Each row was made from one path, in order. Every step used is in the known rows, and no mark comes twice. Write each row's path.
Known rows:
kado kuror segut bunora gikup: -35 14 19 0 46 -14 -2 13 19 26 5 -1 -10 3 15 17 7 8 -5 19 12 -38 -24 -4
 10 -3 19 6 -35 -23 13
gikup saditar zifi: -27 -3 -10 23 52 -22 26 31 -4 7 -9 -12 15 14 25 19 -4 58 -14 15 27 -53
 -38 -10 6 -2 7 -30 12 -7 15
bunora gikup kuror kado segut: -31 3 8 30 27 -18 11 21 0 35 -36 26 1 -4 13 14 -4 29 -2 18 2 -32 -17 18
 29 6 13 -5 -41 -20 9
kado segut gikup saditar: -33 24 -3 27 51 -27 5 19 -14 52 -6 12 -14 2 23 16 5 20 3 -1 17 -50 -32
 -9 0 8 5 -7 -7 -26 33
segut gikup kuror: -46 -11 6 10 47 -19 22 38 4 41 9 -7 -19 12 18 13 -12 10 -7 3 9 -34 -21 0
 5 -4 -18 -4 -12 -22 28
bunora gikup kado: -45 -23 1 21 26 -24 35 11 9 9 -19 -5 11 8 16 8 -27 52 -8 8 1 -44 -26 12
 22 4 1 -13 -20 -4 -6
gikup bunora: -33 -14 -6 1 49 -22 27 22 5 11 1 -13 -4 14 21 15 3 26 -24 19 14 -37 -25
 10 8 -10 11 -21 3 -18 27
kuror segut bunora gikup saditar lifu: -35 18 -6 17 35 -22 12 16 8 14 1 6 21 7 13 3 6 11 16 23 35 -40 -26 -3 -4
 1 11 8 -16 -36 14
bunora kado segut gikup: -33 3 13 27 46 -49 3 -1 2 30 -12 18 -26 -13 22 0 -22 24 -6 -3 -2 -44 -37
 5 10 -3 12 -3 -20 -17 28
saditar lifu: -31 -16 14 28 32 -16 29 26 7 5 2 -23 28 23 13 12 -14 28 -2 9 18 -23 -42
 18 7 -6 15 -19 -1 -7 26
lunu zifi lifu: -30 -8 7 14 48 -29 10 20 3 11 14 -14 27 17 27 11 2 53 -29 12 22 -10 -48
 2 -16 -4 37 -37 17 12 41
bunora kado segut kuror gikup: -26 -3 19 40 45 -31 4 15 6 35 -13 23 -20 5 20 -1 -22 37 5 -10 3 -34 -37
 -1 19 5 15 -6 -49 -33 23
kado bunora kuror gikup saditar lifu: -40 10 -19 27 34 27 42 17 11 -1 -2 4 36 10 31 26 -3 46 11 10 3 -15 -30
 -8 -8 20 25 -18 -14 -36 39
kado kuror gikup bunora segut: -33 12 -1 9 51 -3 7 11 3 7 -4 25 -8 -8 26 10 2 17 -16 11 10 -36 -12 -8
 17 10 23 -7 -28 -36 23
bunora gikup kuror segut: -40 -9 16 12 39 -19 10 50 20 22 -9 -8 5 10 15 -2 -7 18 0 10 7 -29 -15 20
 22 -4 -6 6 -30 -18 7
bunora kado kuror segut: -31 -13 21 17 45 -24 -1 15 8 13 -3 -14 -7 9 19 5 -5 21 -20 4 -12 -29 -24
 31 14 3 16 -18 -35 -23 17
kuror kado bunora segut gikup: -35 16 23 4 35 -25 15 -5 16 9 -1 29 -10 -22 26 0 -20 9 -28 18 -7 -28 -25
 2 1 2 25 -2 -19 -10 23
kado kuror bunora segut gikup saditar zifi lifu: -31 53 -20 29 48 -11 9 -13 -4 12 4 22 3 -8 36 19 -6 42 -13 15 22 -34 -36
 -39 -18 11 35 -18 2 -24 29
kado bunora segut: -23 2 15 0 41 -11 22 14 27 3 0 -5 4 0 28 4 -4 27 -37 18 -4 -24 -45 5 13
 -1 25 -17 -6 5 24
bunora kado kuror segut gikup: -41 0 22 17 49 -34 -5 9 8 24 6 2 -22 -3 19 -1 -18 7 -11 -3 -8 -39 -18 13
 4 3 8 -1 -34 -30 24
kado segut kuror gikup bunora: -28 13 2 29 52 -7 2 22 3 38 -4 17 -23 17 17 3 -2 23 2 8 22 -38 -26 -17 4
 2 16 -2 -32 -45 30
segut kuror kado bunora gikup saditar zifi: -26 10 -21 28 26 -9 37 1 16 16 -16 24 16 6 23 18 -16 65 -23 36 13 -54
 -32 -21 9 17 12 -25 -16 -22 10
kado kuror gikup: -34 -5 29 26 54 -3 17 24 7 21 2 1 5 11 16 26 -8 34 -2 -2 1 -28 -21 5 14
 4 18 -14 -28 -15 25
kuror kado: -37 -20 28 12 36 -32 23 23 -1 10 -7 0 10 5 14 18 -10 30 -14 11 2 -24 -22
 30 14 -6 22 -21 -18 -8 16
bunora kuror gikup: -51 -14 20 7 49 -5 23 43 10 -1 -3 4 2 -4 31 26 -13 37 17 -7 2 -16 -19 1
 17 4 20 -8 -28 -18 29
bunora segut kado kuror: -24 -3 15 4 23 -4 2 19 -3 16 -1 3 -6 -3 22 23 7 16 -24 5 7 -26 -39 -2 10
 10 3 -25 -25 -14 0
zifi lunu: -38 -18 7 8 46 -37 17 37 8 19 -8 -1 6 17 19 27 -4 51 -7 6 8 -19 -43 26
 12 -29 16 -12 -2 6 32
segut kado: -31 -20 23 8 31 -24 20 29 1 14 4 -12 2 10 16 20 -4 30 -11 0 12 -24 -38 6
 -2 -12 -5 -20 -10 -2 0
zifi lifu: -35 -13 13 18 40 -28 16 22 7 16 12 -15 17 16 24 14 -3 37 -17 4 12 -9 -42
 16 -1 -4 24 -30 5 6 39
kado kuror gikup saditar zifi lunu: -33 11 -19 38 58 -12 10 25 -5 17 -18 29 16 11 21 36 -1 79 4 7 21 -43 -31
 -15 2 -9 18 -15 -11 -18 28
gikup bunora kuror segut: -49 -6 -4 -12 49 -3 2 38 5 -3 2 -15 -12 5 31 9 10 13 -7 16 10 -21 -15 12
 3 -4 20 -10 -19 -38 27
kuror gikup kado bunora: -32 -8 17 31 41 3 34 3 19 4 -5 -8 11 19 16 1 -25 56 -18 5 -14 -23 -30 2
 -12 -3 15 -9 -24 -10 6

Write each row's path:
-45 -6 6 9 28 21 14 19 16 -5 -1 -33 0 22 30 1 -5 37 -20 13 -16 -10 -32
 14 -11 5 22 -16 -31 -26 10
gikup kado bunora kuror segut
-33 -8 10 31 33 10 33 8 19 24 7 -9 -4 35 16 -1 -27 48 -15 5 -7 -26 -36
 -10 -9 9 5 -13 -38 -27 9
segut kuror gikup kado bunora
-46 -4 6 14 32 -29 12 11 -3 13 -2 9 -18 -5 25 -10 -30 16 -13 -3 8 -42
 -28 -2 6 5 -2 -3 -20 -19 3
bunora segut gikup kado
-28 -10 21 0 26 -26 9 27 1 3 -3 6 -3 -8 22 10 -3 19 -17 1 14 -26 -41 2 8
 -4 1 -15 -16 -3 -4
bunora segut kado
-36 14 31 29 42 -36 -3 10 -8 34 -12 25 -16 -11 15 10 -13 12 -1 5 8 -34
 -25 8 1 -6 21 1 -26 -16 25
kuror kado segut gikup
-33 13 -16 17 37 19 27 17 7 -12 -9 16 10 -5 34 27 -4 71 -3 11 13 -31 -34
 -44 -23 6 9 -22 -13 -25 6
segut kado bunora kuror gikup saditar zifi
-39 -5 9 22 56 -21 27 34 -2 21 -3 8 17 6 22 18 -4 42 10 -6 10 -37 -17 4
 8 8 5 -12 -12 -22 21
kuror gikup saditar
-25 10 21 14 43 -2 18 21 30 17 9 14 -5 5 27 -1 -19 27 -17 8 4 -24 -39
 -17 12 8 17 -2 -34 -18 23
kado bunora segut kuror gikup
-52 8 -14 -6 52 -2 23 29 -7 18 8 16 -8 -5 35 37 13 26 19 5 16 -29 -20
 -22 -1 9 14 -10 -25 -46 31
segut bunora kuror gikup saditar
-38 1 -31 22 44 -42 24 27 8 6 -30 29 24 1 25 27 -10 86 0 18 29 -54 -38
 -8 19 -15 9 -11 8 2 17
bunora gikup saditar zifi lunu
-27 8 24 19 49 0 33 10 11 20 0 -24 4 20 18 37 1 37 -15 12 -11 -23 -33 10
 10 -10 33 -20 -16 -14 19
kado kuror bunora
-36 25 -3 6 34 -20 21 -3 2 20 -2 36 -2 -19 30 9 -6 14 -24 18 -2 -37 -19
 -2 -3 16 15 -9 -13 -26 24
kuror kado bunora segut gikup saditar
-27 30 -16 36 19 -21 14 -12 -12 29 -24 41 20 -7 10 20 8 24 13 29 29 -43
 -32 -4 2 10 29 -3 -26 -40 14
kuror kado segut bunora gikup saditar lifu
-37 23 5 31 42 -31 3 8 -23 46 -15 32 -9 -9 18 18 2 17 4 4 10 -45 -19 6
 -1 10 13 -7 -21 -35 27
kuror kado segut gikup saditar
-32 -1 23 14 43 -13 36 25 17 27 9 -23 -7 30 17 22 -13 32 -6 9 4 -24 -41
 2 9 -12 20 -15 -19 -23 17
segut kuror bunora
-29 20 -17 28 37 -12 -5 21 -12 4 -22 55 8 -9 24 26 2 66 2 3 28 -39 -38
 -31 -6 -5 6 -10 -23 -23 0
bunora segut kado kuror gikup saditar zifi lunu
-23 -8 17 6 29 -5 28 11 20 12 5 -15 4 12 16 19 -1 37 -32 15 -2 -19 -47 1
 -15 -13 4 -22 -5 3 7
segut kado bunora
-39 -6 -12 12 40 -30 36 27 6 22 -15 7 20 -1 24 24 -2 44 -2 10 12 -51 -22
 8 28 13 1 -18 -5 -10 17
bunora gikup saditar
-17 9 21 31 47 -35 20 -7 10 11 -25 0 -7 1 19 11 -13 45 -10 4 -15 -28 -44
 16 13 -18 42 -9 -23 -15 12
kuror bunora kado segut
-24 1 30 29 37 -27 2 17 -7 23 -22 9 0 1 14 15 -1 29 -9 10 4 -26 -31 23
 14 -5 33 -16 -28 -11 19
kuror kado segut
-31 0 31 -4 55 -29 -4 30 12 18 17 -19 -15 13 16 2 8 2 -7 13 20 -26 -34 5
 -9 -24 16 4 -18 -18 16
kuror segut bunora
-24 18 9 14 46 -30 6 5 13 33 -13 15 -16 -9 17 19 4 23 -2 19 20 -46 -43
 -13 16 -11 23 5 -20 -8 17
kado segut bunora gikup
-27 20 -17 20 30 -22 4 15 23 -4 -24 29 22 3 18 11 -1 75 -9 25 21 -37 -43
 -18 -23 -26 4 2 -3 -1 -5
kuror segut kado bunora gikup saditar zifi lunu
-43 -2 13 8 33 -27 6 7 12 12 -3 -5 -9 9 12 -8 -11 22 -1 16 14 -40 -24 1
 -2 -11 7 11 -33 -23 -11
kuror segut bunora gikup kado
-50 13 15 16 36 -15 -1 16 -10 25 -15 25 -22 -20 29 24 -9 13 10 3 1 -24
 -22 3 6 6 28 -5 -36 -32 34
bunora kuror kado segut gikup
-28 17 17 15 35 -36 3 -5 3 27 -23 36 -12 -16 13 19 1 21 -2 24 14 -39 -29
 -1 15 -8 33 4 -33 -16 10
kuror kado segut bunora gikup
-40 12 -10 37 34 -19 6 0 -6 25 4 5 6 6 17 0 -9 8 5 2 7 -42 -21 13 -9 21
 1 -9 -26 -53 29
bunora kado kuror segut gikup saditar lifu
-33 -15 24 10 28 -8 -4 50 1 24 5 -21 -7 23 9 1 8 8 -6 3 12 -14 -25 13
 -12 -14 -20 -7 -29 -25 -8
gikup kuror segut kado
-43 28 -16 29 40 -11 0 15 -23 17 -25 36 -14 -22 34 25 -6 40 9 12 22 -47
 -23 -24 -3 14 24 -16 -21 -41 26
bunora kuror kado segut gikup saditar zifi
-33 -3 17 12 30 -20 39 -3 28 4 -17 17 21 -8 17 18 -16 45 -23 26 -12 -29
 -22 18 17 0 28 -11 -19 4 13
kuror kado bunora gikup
-27 -5 10 37 34 -13 8 12 -8 26 -20 -16 -6 21 14 3 -7 42 -16 2 3 -35 -43
 12 6 -1 17 -20 -22 -16 6
gikup kado segut
-63 -7 11 7 35 -7 -1 28 -2 10 5 -13 -23 5 27 -3 -21 14 9 -5 1 -26 -17 5
 -11 4 3 1 -35 -39 11
bunora kuror segut gikup kado
-40 1 17 -3 44 10 11 33 28 -2 6 -27 0 10 30 11 3 24 -16 15 -12 -7 -34 12
 -2 -1 29 -11 -22 -15 32
kado bunora kuror segut
-25 6 26 16 32 4 29 4 5 18 -1 -17 -1 17 11 41 3 36 -14 7 -4 -18 -36 -1
 -9 -13 17 -21 -22 -17 -4
segut kado kuror bunora
-33 -6 -6 9 47 -20 1 2 5 8 -2 -7 -16 8 19 -1 5 18 -29 17 -5 -38 -16 23 7
 2 17 -19 -28 -41 21
gikup bunora kado kuror segut
-51 22 -7 -3 46 6 10 26 13 22 10 -5 -9 0 37 13 7 13 -2 10 -3 -27 -22 -9
 -18 12 10 -4 -16 -38 40
kado bunora kuror segut gikup saditar
-31 3 10 10 38 0 16 30 37 19 -8 -13 8 14 17 -2 -3 26 -19 25 -7 -25 -22
 12 9 -5 3 5 -25 -10 11
kado bunora gikup kuror segut
-34 3 13 12 38 2 -6 6 -3 27 11 -25 -20 29 11 7 9 13 -19 15 6 -30 -33 3
 -16 -2 13 -10 -38 -39 1
gikup kado kuror segut bunora
-35 -3 -7 -1 29 -22 11 15 -5 15 -2 23 -18 0 24 2 -4 8 -26 25 18 -33 -20
 7 18 11 15 -19 -31 -45 17
gikup bunora segut kuror kado
